Each row comes from the steps of one path. Every step used is in the known rows, and no mark comes twice. Write the path behind each row, first mark first.
(in the rows, 128 means zero)
Known rows
dadefug -> dotav -> pire -> taseb -> mifav -> nunulu -> tafab: [200 152  71  87 153 109 146  96 144 160 152 127 113  96  53 112  80  93
 143 101]
pire -> nunulu -> tafab -> taseb: [161 106  93 168 152  97 125 100 156 137  92 135 125  91 130 116  72 131
 130 111]
tafab -> taseb -> pire -> nunulu: [216 105 128 155 140 101 101 106 141  99 117 111 207 136 143 118 133  92
 120 129]
tafab -> kozik: [164 153 131 147 107 137 142 148 160 135 119 119 123 108 146 151 108 106
  77 115]
nunulu -> tafab: [132 123  97 116 136 116 162 117 133 139 109 141 118  93  96 103  91 142
 138  92]
dotav -> pire -> taseb -> mifav -> nunulu: [200 166 106 101 146 122  99 105 139 153 171 108 105 121  83 161  99  76
 118 146]
pire -> taseb -> mifav -> nunulu -> tafab -> kozik: [192 182  98 127 131 124 156 115 163 165 126 121  95  72  86 154  61  90
  80 101]
mifav -> taseb -> pire: [193 120  94 155 137 139 142 137 184 110 146 119 171 133 146 120 114  81
 160 131]
nunulu -> tafab -> taseb -> pire -> dotav: [176 130  74 124 136 120 151 110 177 103 107 135 159 113 145 148  85  32
 188  93]
taseb -> mifav -> nunulu: [156 141 122 131 150 106 113 136 125 160 155  97  96 129 111 168 102 135
 107 145]
kozik -> tafab: [128 100  89 126 146 137 134 133 151 128 116 100 103  99 151 137 128 150
 124 103]
nunulu -> pire: [106 132 101 130 120 122 120 137  89 158  92 162 118 132 102 125 109 151
 117 122]
kozik -> tafab -> taseb -> mifav -> nunulu -> pire -> tifo: [103  92  79 146 138 115 131  99 114 180 100  82  79 138 142 155 109 130
  91 141]
fafoz -> pire: [ 80 137  67 130 133 143 152 136 124 138 110 157 140 128 147 104 105 119
 111 119]
taseb -> pire -> nunulu -> tafab: [204 107 110 112 141  93 141 108 121 113 106 125 193 105  91  88 113 122
 121  86]
mifav -> taseb: [148 119  96 167 148 135 120 151 172 140 134 128 105 114 149 135  88 133
 137 134]
pire -> nunulu -> tafab: [172 107 115 115 145  90 128 113 108 131  98 130 155  95  89  97 102 154
 105  88]
pire -> nunulu -> tafab -> kozik: [201 136 121 137 121 107 141 136 144 137  95 121 143  81 116 126  87 127
  59  83]
nunulu -> tafab -> taseb -> mifav: [147 132  78 171 150 116 155 129 172 169 101 119 121 113  80 153  51 164
 124 119]
mifav -> taseb -> pire -> nunulu: [230 102 124 148 146 106  98 131 141 103 129 107 208 134 135 114 130 107
 113 124]
mifav -> taseb -> pire -> nunulu -> tafab: [214 102  94 132 151  97 138 119 144 119 109 125 182  98 102  92  92 124
 126  90]
pire -> taseb -> mifav -> nunulu: [164 172 117 116 153 121 110 100 125 159 161 111  98 117  81 165 103  96
 118 149]
mifav -> taseb -> pire -> tifo: [157  92 110 139 123 139 158 101 157 118 137  79 167 158 159 114 147  68
 130 142]

Which path is each row?
[209 116  80 155 149 101 123 131 169 157 104 110 151 118  77 146  53 153
 103 113]
dotav -> pire -> nunulu -> tafab -> taseb -> mifav
[184 122  81 154 143 115 157  94 183 118 135 125 138 107 149 116  91  58
 176 122]
mifav -> nunulu -> tafab -> taseb -> pire
[135 131  54 130 153 107 104 140 131 163  91 127  78 108 135 198  63 103
 136 105]
kozik -> tafab -> taseb -> mifav -> nunulu -> pire -> dotav
[154 124  86 162 166 110 114 128 165 164 142  86  68 107 144 180  80 135
 119 141]
kozik -> tafab -> taseb -> mifav -> nunulu
[174 122  90 171 156 100 133 127 155 164  94 112 144 115  76 149  57 173
 103 115]
pire -> nunulu -> tafab -> taseb -> mifav
[185 157 102 139 128 113 159 144 163 165 122 110  93  81 110 156  62 121
  72  98]
taseb -> mifav -> nunulu -> tafab -> kozik
[225 136 117 134 118 109 153 131 155 123 102 117 175  90 116 119  96 101
  72  82]
taseb -> pire -> nunulu -> tafab -> kozik
[131 183  99 103 136 133 103  73  92 157 128 167  93 107  77 131 110  68
 136 140]
mifav -> nunulu -> pire -> taseb
[154 133  93 118 154  98 150 123 131 165 131 116  92  94  83 135  70 147
 122 106]
taseb -> mifav -> nunulu -> tafab
[127 125  64 157 153 108 110 138 122 187 102 125  67 113 117 168  71 159
 109 130]
kozik -> tafab -> taseb -> mifav -> nunulu -> pire
[122 180  98 106 126 145 116  79  97 150 107 176 122 114  60 121 113  85
 135 131]
nunulu -> pire -> taseb
[128 142  97 133 138 104 108 144  87 184 115 137  93 133  88 157  89 157
 100 136]
taseb -> mifav -> nunulu -> pire
[187 131  86 123 138 131 131 140 174 101 129 125 166 129 153 157 101  40
 175 106]
mifav -> taseb -> pire -> dotav
[125 102  71 177 152 134 130 116 191 135 106 110  84  95 180 148  93 127
 145 122]
kozik -> tafab -> taseb
[160 158  88 106 157 110 147  95 131 165 135 128  94  85  58 132  70 116
 130 110]
pire -> taseb -> mifav -> nunulu -> tafab
[118 140  91 104 125 117 112 141  98 139  86 159 123 128 118 162  98  96
 140  99]
nunulu -> pire -> dotav
[175 137 106  98 125 127 135 126 146  93 125 125 179 138 139 153 126  37
 169 101]
taseb -> pire -> dotav
[197 152  78  91 149 111 137  99 144 159 146 125 101  88  61 129  66  96
 129 107]
dotav -> pire -> taseb -> mifav -> nunulu -> tafab
[182 133  75 121 144 110 140 105 173 108 124 128 134 107 158 156  83  19
 188 101]
mifav -> nunulu -> tafab -> taseb -> pire -> dotav
[116 135 103 126 133 106 103 130  84 165 118 151  80 122 123 137 105 130
 118 135]
mifav -> nunulu -> pire
[154 137 105 163 157 106 111 125 153 165 148 100  81 122 132 176  80 124
 121 155]
tafab -> taseb -> mifav -> nunulu
[136 162  57 107 159 116 159  99 129 170 126 143 100  84  68 120  59 112
 121 105]
fafoz -> pire -> taseb -> mifav -> nunulu -> tafab
[104 107  99 147 129 111 129  97 102 180 106  96  92 152 130 150 109 120
  93 154]
tafab -> taseb -> mifav -> nunulu -> pire -> tifo
